What can hang from each mark
X: V
T: Q W
Q: H M
A: T
H: Q W
W: H M V
V: Q

Each row was made from one small tree. The marks that hang from a mark follow it in brackets, in alphabetical order. Every link used is in the known rows. Write each row's tree.
Known rows
Q(H(W) M): [  7.9  -9.7 -37.2  39.1   0.5  41.0 -29.8  15.5 -37.7 -28.4  49.1   7.6
 -14.8  10.2 -56.6 -19.9 -18.9  -8.6  66.7]
A(T(Q(H))): [ -2.6  17.5   1.9  -8.6  28.6  10.4   4.1  20.0   3.9  13.5  23.4   4.1
  20.6  13.4 -32.8 -39.6 -11.6 -25.1  17.5]
X(V(Q(H))): [  2.8  45.3   1.6  26.5  36.9   0.5 -29.4   7.1 -37.9  17.4   0.0  32.9
  21.2  21.0 -63.5 -47.3  -6.3  -8.5  23.5]
Q(M): [-31.1  -0.9 -23.9  32.7   5.4   8.2 -22.4  13.4 -34.7 -27.8  31.7 -12.8
 -24.1  16.8 -36.0 -17.5   0.7 -54.9  55.7]
Q(H(W(M))): [  7.8 -10.9   1.5  11.4  -2.4  42.0 -29.4  -8.7 -24.9   3.5  33.1  10.9
  -4.8  17.3 -57.5 -16.5 -30.9  -1.8  74.6]
H(Q): [ 13.3   1.4  12.5  22.2   3.3  -2.7 -15.0 -11.9 -18.7 -10.2  25.3 -14.9
  13.6   5.9 -32.0  -8.7 -33.5 -41.7  30.2]
H(Q(M) W(V)): [ 19.5 -16.2 -19.5  24.6  -9.2  22.3 -24.8  -6.4 -50.8  20.1  19.0  35.3
  41.5   1.3 -19.5   0.8 -39.8 -30.0  78.9]
W(V): [-17.4   3.0  20.8   4.0  18.5   0.4 -10.6 -17.7 -33.0  15.0 -28.5  15.0
   4.2   7.8 -21.8 -29.7  -8.6 -46.0  39.3]
A(T(Q)): [ -7.4  17.6  21.5 -12.8  23.5  -8.5  17.5  12.0   4.5  10.6  17.1   3.3
  28.0  19.2 -19.4 -34.9 -11.6 -54.7  14.7]
H(Q W(M V)): [ 20.0 -18.4  20.0  -1.7 -12.7  24.4 -24.3 -30.9 -38.7  52.8   6.8  39.1
  49.7  11.0 -19.2   5.6 -52.5 -22.3  83.8]
A(T(W)): [-13.5  34.7  31.9 -14.5   0.5  -0.5  28.4  17.6  -0.1 -30.8  26.0   1.7
   5.0   9.5 -25.9 -18.3  -5.8 -41.4  10.0]
W(M): [-28.9  -0.8  12.0   3.9   4.7   7.5 -20.6 -12.5 -19.5   2.7  17.4  -9.6
 -11.9  24.1 -36.2 -15.1 -11.4 -46.9  61.7]
V(Q): [ 23.9  24.6  13.2  23.3  22.8 -13.4 -20.6  17.7 -33.9  -8.0  33.0  10.9
  15.7  12.2 -47.1 -30.7  -5.1 -46.9  28.0]
Q(H): [ -5.8   4.8  -1.2  20.6  18.9  19.0 -22.2  -2.5 -20.4 -21.2  14.3 -12.7
 -21.7   8.0 -52.4 -31.6 -11.5 -16.1  31.4]
A(T(Q W)): [ 14.0  37.2  26.6 -28.3   8.5 -14.3  32.6  26.4  14.4 -22.9  35.2  -0.3
  29.9  17.9 -30.4 -17.8   4.8 -43.2  10.5]
Q(H(W(V)) M): [  0.9 -12.8 -34.9  23.8   3.7  42.6 -32.3   7.0 -51.3  11.4  10.3  36.1
   5.3   6.5 -39.9 -24.2 -16.7  -3.1  78.9]
H(Q W): [ 45.5  -7.0  18.6  24.8  -8.9  12.4  -9.5 -18.2 -22.4 -14.1  37.9   6.6
  28.4   2.4 -40.3  -3.8 -55.2 -28.7  40.4]
W(H(Q) V): [ 21.5  -8.5  27.5   4.3   8.7  14.7 -30.0 -34.9 -39.1  45.5 -26.1  20.8
  49.9 -14.8  -3.8 -14.3 -43.3 -15.5  52.4]

Which tree is each row?
[-22.0 -10.5  29.0 -13.1   9.4  25.8 -37.3 -35.6 -38.5  63.7 -31.1  27.1
  24.8   4.3  -7.0 -21.2 -20.5 -19.4  83.3] => W(H M V)
[  4.9 -17.9  26.2  -8.9  -0.4  25.1 -42.3 -39.7 -39.5  72.5 -18.7  25.6
  53.7  -4.6  -1.6   0.9 -41.9  -8.5  87.0] => W(H(Q) M V)
[ 15.8  32.0 -35.5  45.3  18.1  26.1 -36.1  26.0 -55.2  10.2  31.0  55.1
  29.3  23.2 -69.0 -34.6 -13.5   1.4  59.4] => X(V(Q(H(W) M)))
[ 43.7   6.1  -0.7  14.4   7.2  28.0 -40.6  18.8 -40.8  20.3  57.6  35.6
  26.8  18.3 -67.1 -20.4 -26.5   2.3  73.4] => V(Q(H(W(M))))
[  2.0 -15.2   4.8  -2.8   1.1  43.0 -31.4 -19.9 -38.1  45.7  -3.7  37.9
  15.3  13.7 -41.0 -22.0 -28.8   3.9  84.4] => Q(H(W(M V)))
[ 15.2  18.8  19.3 -38.1  -1.0 -10.0  -6.2   1.4 -10.6  19.2   5.9  12.9
  31.4  28.0 -31.2  -0.4  22.5 -28.8  70.9] => T(Q W(M V))
[ 38.0  -6.8  -2.7  -2.4   3.6  29.6 -25.1   0.4 -12.1  12.9  44.4   8.8
  18.5  25.7 -58.1 -17.3 -17.0  -1.7  75.7] => T(Q(H(W(M))))
[ 49.6  -2.5   2.2  -3.3  20.5  20.0 -15.2  -6.3 -25.4  26.9   0.4  32.3
  35.8   9.9 -43.6 -33.0 -17.4  -0.8  52.1] => T(Q(H(W(V))))
[  8.8 -10.9 -17.2  31.1  -5.2  24.2 -41.2  -5.1 -40.6   2.3  32.5  -4.3
  24.0  -6.8 -17.3  -0.9 -31.6 -23.3  67.5] => W(H(Q(M)))
[ 39.1 -10.9  21.2  10.8  -1.8  12.3 -10.1 -25.5 -36.7  25.7  -0.2  34.3
  48.1  -2.1 -22.3  -7.8 -53.1 -25.0  50.4] => H(Q W(V))
[ -2.5  14.3 -25.6  20.7  19.7  -4.5 -36.0  28.6 -61.0  25.7  14.8  38.3
  26.1  13.0 -27.3 -25.9   8.8 -47.8  65.9] => W(V(Q(M)))
[ 29.5  25.0 -41.2   4.7   2.0   7.3 -20.2  42.8 -12.6 -49.3  63.5 -16.3
  -4.2  21.0 -60.6  -6.5  31.8  -7.0  55.4] => T(Q(H M) W)
[ 28.9  21.8  -4.6 -21.0  -0.6   8.2 -20.2  18.0   1.2 -16.6  48.3 -14.4
   6.0  29.4 -60.8  -2.2  19.9   1.1  62.5] => T(Q(H) W(M))
[ -5.5  29.3  23.5 -40.6  -3.4  -5.9  17.2  21.6  11.7   5.8  41.3   4.7
  30.5  30.2 -26.2  -7.2   5.8 -38.4  45.2] => A(T(Q W(M)))
[  6.4   4.4 -47.3  19.2  18.1  15.3 -33.9  28.9 -22.2 -17.1  45.3 -14.2
  -7.4  21.1 -50.9 -22.4  13.6 -22.6  60.3] => T(Q(H M))
